Every row comes from one small tree of marks. The marks that hang from a mark follow it in brackets, in the order of their numbers. Every link used is in the known rows. Which tree was each row made from?
In the rows, 128 means zero.
Known rows
j_841(j_371(j_232)): [148,135,78,146,135,140,154,121,120,118,112,174,161,148,125,119,115,128,120,120,95,142,121,132]
j_894(j_487(j_96(j_247) j_232(j_371)) j_765): [107,125,169,139,162,120,137,125,111,123,102,134,74,132,111,126,127,122,116,103,84,136,117,168]
j_775(j_96): [146,127,122,133,129,123,145,121,113,122,106,155,149,153,124,116,112,140,102,146,107,151,112,142]
j_765(j_894(j_487)): [133,132,141,137,143,124,104,121,120,120,114,173,128,151,127,148,117,126,115,138,100,154,124,147]
j_841(j_371): [140,129,91,148,145,141,140,121,124,125,105,189,153,146,123,107,113,118,115,125,102,152,117,130]
j_894(j_487): [128,136,152,139,140,124,137,121,103,114,107,174,124,138,121,138,123,127,112,124,80,167,124,154]
j_371(j_232(j_487)): [144,151,123,129,120,122,155,127,114,106,108,139,142,142,131,160,120,144,121,122,87,132,129,140]
j_371(j_232(j_487(j_96(j_775)))): [140,151,126,129,134,118,152,128,119,108,110,113,131,138,132,150,126,144,117,128,94,133,128,145]
j_487(j_96(j_247) j_232(j_371) j_894(j_765)): [111,121,142,148,145,129,127,132,139,135,106,71,80,140,119,97,108,130,118,111,132,116,110,142]
j_232(j_371 j_487): [103,142,133,137,124,137,135,127,130,113,83,168,91,136,121,137,112,119,118,84,115,99,118,133]
j_371(j_232(j_487(j_96(j_775) j_894(j_765)))): [132,147,125,130,134,125,143,127,118,116,110,103,125,142,129,147,119,145,114,115,96,124,129,148]
j_765(j_894(j_487(j_96 j_232(j_371)))): [120,131,139,140,143,126,109,126,127,121,113,129,104,146,125,142,117,120,120,131,114,132,121,146]
j_232(j_371 j_487(j_96(j_247) j_894)): [99,135,135,150,131,138,113,132,141,124,92,123,77,140,120,112,109,107,116,84,143,90,117,133]
j_232(j_371): [122,129,127,137,128,133,150,120,127,113,93,172,113,143,119,120,112,132,115,106,105,141,109,134]
j_487(j_232 j_894(j_765)): [123,131,136,134,130,133,138,128,119,132,106,101,118,141,126,128,101,152,116,122,102,135,119,140]
j_765(j_894(j_487(j_96(j_775) j_232))): [125,135,142,137,153,118,105,125,126,122,116,127,113,142,131,139,123,131,115,146,112,144,123,149]
j_765(j_894(j_487(j_96(j_247) j_232))): [131,131,147,141,151,117,102,127,128,122,118,135,114,145,129,138,122,122,119,148,114,144,122,148]
j_487(j_96(j_247) j_232 j_894(j_765)): [127,124,150,145,150,120,124,133,132,136,114,65,101,140,124,105,112,135,115,139,122,139,115,145]
j_247(j_96(j_775)): [135,136,141,136,166,116,120,121,120,111,108,125,132,138,129,118,115,154,107,121,122,162,109,148]
j_487(j_96 j_232 j_894(j_765)): [120,125,141,139,141,132,137,131,124,136,112,48,102,142,122,120,105,135,113,133,111,136,119,144]
j_775(j_96(j_247)): [153,126,130,139,138,111,132,123,122,122,108,173,148,151,126,102,119,140,103,153,118,156,108,143]

Write each row's tree
[139,144,129,136,131,124,141,129,119,116,113,111,126,146,127,146,118,137,118,117,98,124,128,146]
j_371(j_232(j_487(j_96(j_247) j_894(j_765))))
[96,140,125,143,117,147,122,128,133,121,86,148,89,141,122,128,101,119,117,72,129,88,119,130]
j_232(j_371 j_487(j_894))
[106,129,128,137,125,141,141,126,126,131,97,107,97,141,122,119,97,146,120,95,113,112,113,137]
j_487(j_232(j_371) j_894(j_765))
[129,132,143,137,157,120,101,122,125,122,116,147,118,148,128,138,124,125,110,144,108,155,123,152]
j_765(j_894(j_487(j_96(j_775))))
[122,129,150,140,167,112,119,131,138,136,112,65,97,132,130,91,120,151,109,141,128,143,113,149]
j_487(j_96(j_247 j_775) j_232 j_894(j_765))
[115,132,165,129,151,123,144,122,97,121,102,155,101,133,115,148,122,138,115,111,62,150,123,165]
j_894(j_487(j_232) j_765)
[133,130,141,151,140,120,124,136,138,132,118,57,111,137,131,100,111,133,117,150,139,140,116,134]
j_487(j_96(j_247) j_232 j_894)
[132,141,79,149,142,142,137,125,128,123,110,144,142,143,128,113,116,125,117,108,113,117,125,134]
j_841(j_371(j_232(j_487(j_96(j_775) j_894))))
[129,138,144,131,157,109,148,131,131,121,109,69,112,124,134,113,129,150,112,162,115,155,115,142]
j_487(j_96(j_775) j_232)
[135,139,78,151,134,146,140,126,125,123,111,144,144,147,125,120,111,118,120,107,110,116,126,132]
j_841(j_371(j_232(j_487(j_96 j_894))))
[135,142,83,146,145,138,144,125,126,119,108,155,143,141,128,117,121,125,118,113,106,124,125,135]
j_841(j_371(j_232(j_487(j_96(j_775)))))
[114,128,169,133,159,122,144,124,100,124,107,118,89,133,113,142,126,126,113,118,69,151,123,169]
j_894(j_487(j_96 j_232) j_765)
[86,136,135,139,144,141,118,127,136,126,87,116,67,137,119,117,111,120,109,73,128,89,118,143]
j_232(j_371 j_487(j_96(j_775) j_894(j_765)))
[129,135,139,136,140,123,108,124,121,120,114,153,123,146,130,149,117,130,120,139,104,143,124,145]
j_765(j_894(j_487(j_232)))
[91,132,135,142,132,147,122,129,132,126,88,115,70,143,114,126,105,109,113,71,124,87,119,141]
j_232(j_371 j_487(j_96 j_894(j_765)))
[138,147,120,135,121,129,146,129,118,113,113,99,132,145,130,151,115,136,118,119,101,122,131,140]
j_371(j_232(j_487(j_96 j_894)))
[142,139,86,150,142,136,141,127,127,119,110,163,145,144,126,117,120,117,121,115,108,123,124,134]
j_841(j_371(j_232(j_487(j_96(j_247)))))
[128,119,142,140,147,134,127,125,120,135,113,89,113,153,116,118,106,124,103,128,102,159,119,150]
j_487(j_96 j_894(j_765))
[119,130,136,139,136,125,157,131,132,119,103,75,94,132,123,119,117,129,121,132,119,130,112,135]
j_487(j_96 j_232(j_371))
[143,150,130,131,138,112,145,129,123,108,111,122,131,137,133,142,130,144,117,131,99,133,127,145]
j_371(j_232(j_487(j_96(j_247 j_775))))
[133,138,81,147,135,147,141,124,120,124,107,166,145,148,123,125,110,123,120,98,99,116,126,135]
j_841(j_371(j_232(j_487(j_894(j_765)))))
[139,142,81,146,134,142,147,124,122,118,107,173,151,145,126,127,115,123,122,109,100,122,125,132]
j_841(j_371(j_232(j_487)))
